Each row comes from the steps of one walk. Every step used is in the known rows, and no mark comes twice. Write the walk behind each row, first mark first.
Known rows:
nirav-nabese-tudag-rekes: [  5,  13, -15,  -5,  -2, -21,  -9,   4,  11, -15,  -7,   8,  15, -20,  13,
 -22,  -8, -37,   1, -37]
rekes-daba: [-10,  10,  -1,  10,  20,  -6, -13,  25, -21,  -2, -15, -17,  -1,  -3,  -3,
  24,   3, -34,  -3,   0]
daba-nirav-nabese-tudag-rekes-gola-pemur: [ -3,  -2, -16,  27,  33, -36,  -4, -30, -23,  -5,   5, -14,  23,  -7,  19,
  -2,  11, -13, -21, -12]
nabese-tudag-rekes-gola-pemur: [  4,   5, -19,  32,  41, -34, -12, -24, -24,   4,  -4, -10,  25,  -6,  13,
  -5,   9,  -8, -16,  -9]
tudag-nabese-nirav: [-15,   5, -34,   0,  -1, -36, -28,  -7,  -4, -19, -27,  16,  -9,  35,  33,
   8,   5, -27,  -5, -11]
gola-rekes-daba-nirav-nabese: [-23,  -2,   0,  -6,   0, -10,  11,  -2, -13, -21,  20, -17,   2,  -3,  10,
  22,   0, -36, -24, -18]
tudag-rekes-daba-nirav: [ -9,  -3, -13,  -7,  11,  -6,  -7,  27, -22, -15,   3, -29, -10,  -7,  16,
  17,  24, -40,  -1, -11]
rekes-daba-nirav-vupig-gola-pemur: [ -5, -26, -19,  33,  40, -22,   4, -29, -20, -12,  12, -21,  22,  20, -14,
  17,  25,   0,   5,   9]
tudag-nabese-nirav-vupig: [-24, -21, -46,  18,   3, -34, -13, -16,   3, -22, -20,  21, -10,  44,  40,
   1,   5, -38, -10,   5]
vupig-gola: [ 14,  -4,  -3,  17,  34, -11, -10,  -3,  -9,   4,  -5,  -4,   6,  20, -14,
  12,   4,  16,  10,   1]
gola-pemur: [ -9,  -1, -17,  18,  31, -21,   9, -31, -18,  -5,   7, -13,  25,   6, -16,
  19,  17,   2, -10,   4]
daba-rekes-gola: [ 10,  10,  -2,  25,  47,  -2, -30,   9, -33,   1, -28, -17,   2,  11,  35,
   0, -15, -15, -39,  10]
daba-nirav-vupig-gola: [  2, -32, -18,  24,  31, -15,  -2, -10,  -5,  -6,   4,  -8,  -3,  34,   6,
   8,  13,   2,   7,  10]
tudag-nabese: [ -1,   9, -21, -10,  -8, -23,   2,   1,  -3,  -7, -20,  27, -12,  12,   5,
   1,  -6, -14,   0,   0]
pemur-gola-rekes: [ 22,   9, -15,  -2,  41,  -3, -22,  22,  -3,  18,  16, -12,   6,   6,  -2,
   1,  11,  -5, -14, -22]
nirav-vupig-gola-rekes-daba: [  4,   9, -12,  13,  29,   1, -26,  28, -19,   3,   4, -22,   2,   6,  -9,
   7,   0, -32,   3, -17]
vupig-gola-rekes-daba-nirav-nabese: [-16,  -6,   3,  -2,   5, -10,   7,  -2, -13, -20,  21, -18,   4,   1,   4,
  22,   0, -28, -17, -17]
nabese-nirav-daba-rekes: [  3, -10,  -9,   7,  14,  27, -42,  16,  -9, -38, -25, -21,  14,  10,  10,
  20,   4, -27,  -8,   1]
nirav-vupig-gola-rekes: [ 14,   3, -27,  10,  32,   1, -20,   4,  -7,   9,  20, -10,   6,  21,  -8,
 -11,  -2,  -4,  -3, -23]

Write each row's walk:
[ -7,  -2,  -3,   4,  -3, -28,   0,  -5,  14,  -2,   4, -22,  -1,  -3,  22,
 -12, -16, -34,  -6, -28]	gola-rekes-daba-nirav-nabese-tudag
[ -9,   0, -14,  -6,  16,  -2,  -8,  25, -23,  -2,  14, -39, -14,   3,  12,
  17,  18, -33,  -8, -13]	gola-rekes-daba-nirav
[ -2,  -8,  -9,  -4,  25,  -5, -11,  30, -19,   0,  13, -39, -13,   4,  14,
  20,  25, -30,  -7, -10]	pemur-gola-rekes-daba-nirav
[ -2,  -7, -15,  37,  44, -13, -27, -23, -32, -14, -11, -22,  26,  10,  15,
  17,  14,  -6, -24,   6]	nabese-nirav-daba-rekes-gola-pemur
[ 10,  -8,  -1,   5,  15,  35, -28,  20,  -9, -32, -19, -21,  15,  -2,  -4,
  18,  -1, -19,  -7,   7]	nirav-daba-rekes
[-14,  -9,  -8,   0,  14,  -9,   0,  19, -22,  -8,   3, -34, -16,   4,  15,
  26,  21, -30,  -6,   2]	rekes-daba-nirav
[-24, -11,  -1,  -5,  -2, -17,  22, -18,  -6, -22,  16,  -8,   1,   4,  14,
  24,   1, -21, -26,  -6]	daba-nirav-nabese
[  9,  13,  -4,   5,  35,  -1, -28,  41, -16,   9,   1, -23,   2,  -4,  -5,
  15,   9, -32,  -4, -17]	pemur-gola-rekes-daba
[  1,   9, -21,  10,  20,  -8, -36,  25, -17,  -5,  -4, -11,  -3,  15,   2,
   4,   0, -39,   6, -22]	tudag-nabese-nirav-vupig-gola-rekes-daba
[ 12,  -3, -28,   7,  31,   1, -16,   5,  -9,   8,  25, -16,   0,  23,  -2,
  -9,   4,  -6,  -4, -22]	daba-nirav-vupig-gola-rekes
[  8,  18,  -5,   8,  29,   3, -28,  32, -22,   6,   3, -25,   4,   0, -15,
  10,  -1, -27,   3, -21]	vupig-gola-rekes-daba
[  0,  -9,   1,   6,   6, -31,  -3,   1,  18,   1,   3, -22,   0,  -2,  23,
  -9, -10, -30,  -5, -25]	pemur-gola-rekes-daba-nirav-nabese-tudag
[  5,  -9, -13,   2,   5,  22, -42,  16,  -7, -42, -29, -11,  10,  11,  12,
  15,   1, -29,  -4,   1]	tudag-nabese-nirav-daba-rekes
[ -6,  -5, -12,  -4,   8, -12,  -9,  26, -14, -11,   0, -32, -11,  -8,  21,
   7,  18, -42,   4, -16]	nabese-tudag-rekes-daba-nirav
[-12,  -8,   1,   8,  -4, -33,   6,  -9,  15,  -5,  -5, -19,  -2,  -2,  24,
  -5, -14, -32,  -5, -17]	rekes-daba-nirav-nabese-tudag
[-15, -10,   4,  -4,   9, -13,   8,   3,  -9, -18,  20, -17,   3,  -2,  11,
  25,   6, -32, -23, -15]	pemur-gola-rekes-daba-nirav-nabese
[  7,  -1,  -8,  27,  30,  -2, -47,  12, -26, -12, -37,  -5,  -2,  12,  42,
   7,  -8, -20, -27,   6]	tudag-nabese-nirav-daba-rekes-gola
